Each row was made from one small tree. The marks that hang from a mark follow it in brackets, in alphabetical order. Every link used is in the known rows. Write each row's tree.
(in the rows, 128 means zero)
Known rows:
fede{kerak{zemi} niron{nidani{kubek}}}: [ 55 216  98 150 127  67 148  78 138  93 111  68 108 183 165 150  89 128
 150 108]
kerak{zemi}: [118 203  90 132 134 123 174 123 170 157 123 121 138 141 147 153 141 170
 164 116]
niron{fede nidani}: [156 160 135 103 134 172 111 114 139 144 177 134 141 124 133 120 189 116
 136 124]
kubek{nidani{niron{sufo}}}: [153  92 103 142 137 125 163 141 164 137 128 131 152 130 114 100 120 108
 105 158]
nidani{niron{sufo}}: [162  93 120 149 135 136 142 154 183 165  83 123  96 103 143 128 117 145
 126 148]
kerak{nidani{niron{fede sufo}} zemi}: [121 230 122  98 150 152 180 122 123  73 140 111 139 149 120 179 146 185
 156  97]
sufo{kubek niron}: [117  31 171 138 109 121  75 126 144 176 109 148 109  92 126 118 155 134
  96 113]
kerak{nidani{kubek niron} zemi}: [112 223  87 108 128 148 165  97 116 102 126  93 116 176 107 197 121 153
 155 101]
sufo{kubek{nidani} niron{fede}}: [120  16 189 120  96 119  68 121 108 137 166 168 137  95 108 103 163 104
 109 109]
kubek{nidani}: [145 124  93 145 142 127 160 133 156 155 151 140 188 146 114  87 130  98
 107 161]
fede{kerak niron{nidani sufo{kubek}}}: [ 78 137 138 152 143  77 126 121 126 100  88 101 126 132 158  99 103 134
  96 126]
kerak{nidani{niron} zemi}: [116 246  97 119 153 157 190 104 152  95 121  89 139 172 113 183 142 173
 150  88]
niron{fede nidani sufo}: [157 131 147  79 144 155 123 150 114 121 170 154 141  91 140 106 187 150
 107 158]
kubek{nidani{niron{fede sufo}}}: [158  89 122 134 128 129 148 141 147 127 150 143 152 123 116 100 125 102
 124 150]
niron{fede{kerak} nidani{kubek} sufo}: [135 111 137  85 112 106  93 128  68 115 163 133 114  95 161 110 139 119
 121 166]
kubek{nidani{niron}}: [153 105  98 155 132 134 158 122 176 149 131 121 151 146 110 106 120  91
 119 142]
sufo{niron{fede nidani{kubek}}}: [124  90 158  97 113 131  86 103 139 140 176 124  98 122 145 140 164 120
 117 148]
nidani{kubek niron{fede}}: [161  77 124 136  80 140  77 121 122 175 128 131  60 122 132 159  97  81
 182 131]
nidani{kubek niron}: [155  80  97 149  93 134  99 119 146 190  95 114  61 133 128 157  88  89
 155 141]
kerak{nidani{niron{sufo{kubek}}}}: [147 147 128 127 158 168 143 141 125 119 104 121 144 130 103 133 137 145
  97 125]
fede{kerak{nidani{kubek} zemi} niron}: [ 49 242 107 153 142  68 155  93 111  71 114  77 136 195 156 154  63 138
 155 112]

Which tree is each row?
[112 211  93  97 133 139 172 115 104  90 124 102 116 160 111 191 120 171
 143 116]  kerak{nidani{kubek niron{sufo}} zemi}
[150  52 139 146 100 145  94 128 119 163 123 159 141 107  90 102 146  88
 123  93]  sufo{kubek{nidani{niron{fede}}}}
[102 132 137 127 155 136 134 143 138 117 106 137 132 131 121 113 141 150
  86 129]  fede{niron{nidani sufo{kubek}}}
[151 136 125  92 109 163  88 107 101 151 183 138 117 128 126 133 168  94
 141 135]  niron{fede nidani{kubek}}
[161  58 132 119  87 128  86 146 104 159 122 145  61  98 137 149  96 106
 162 154]  nidani{kubek niron{fede sufo}}
[103 115 143 148 148 118 129 165 136 134  95 154 135 122 132 108 109 152
 108 139]  fede{niron{sufo{kubek}}}
[ 59 216 111 177 138  56 159 105 162 105  97  84 128 170 182 136  71 144
 168 110]  fede{kerak{zemi} niron}
[150 143 147 117 149 171 126 142 109 108 126 134 143 123 105 134 144 139
 116 118]  kerak{nidani{niron{fede sufo{kubek}}}}
[157 103 116 145 123 137 142 123 159 138 154 133 151 139 113 107 126  85
 138 133]  kubek{nidani{niron{fede}}}
[159  64 133 148 121 140 120 153 160 168  73 135  92  89 127 126 127 138
 120 126]  nidani{niron{sufo{kubek}}}
[150 105 116 154 119 117 138 115 154 132 148 122 149 140 125 102 114  78
 142 133]  kubek{nidani{niron{fede{kerak}}}}
[149  80 125 148  74 110  72 109 116 166 119 114  57 122 149 153  78  72
 187 129]  nidani{kubek niron{fede{kerak}}}
[133 129 153 108 130  97 105 158  65 108 155 151 149  94 164 102 108 135
 138 170]  niron{fede{kerak{nidani{kubek}}} sufo}
[ 72 163 146 157 158  78 132 136  98  78  91 110 155 144 148 102  79 141
 102 129]  fede{kerak{nidani} niron{sufo{kubek}}}
[116 233 104 107 159 149 196 121 140  84 118  99 140 156 117 177 140 192
 137 105]  kerak{nidani{niron{sufo}} zemi}
[108  19 189 131  90  90  64 110 103 130 158 151 134  96 126  96 144  96
 115 105]  sufo{kubek{nidani} niron{fede{kerak}}}
[101 147 116 121 151 126 140 140 133 117 119 126 120 148 131 126 118 142
  95 161]  fede{niron{nidani{kubek} sufo}}
[115 211 113 107 148 151 180 121 126  86 111 108 136 146 107 176 147 187
 132  87]  kerak{nidani{niron{sufo{kubek}}} zemi}
[141  54 139 154  96 124  91 120 114 157 116 147 138 108 103  97 132  82
 127  92]  sufo{kubek{nidani{niron{fede{kerak}}}}}
[147 168 120 126 168 164 157 142 141 116 112 113 147 140 113 135 132 149
 101 142]  kerak{nidani{niron{sufo}}}
[102 110 139 145 149 114 136 161 131 122 107 155 149 129 122 100 109 141
 101 142]  fede{niron{sufo{kubek{nidani}}}}
[152  56 168 104 115 129  95 175  73 136 159 200 160  68 119  83 151 129
 121 142]  niron{fede sufo{kubek{nidani}}}
[153  87 166  78 123 161  92 149  84 128 156 171 135  71 119 101 197 143
  99 123]  niron{fede nidani sufo{kubek}}
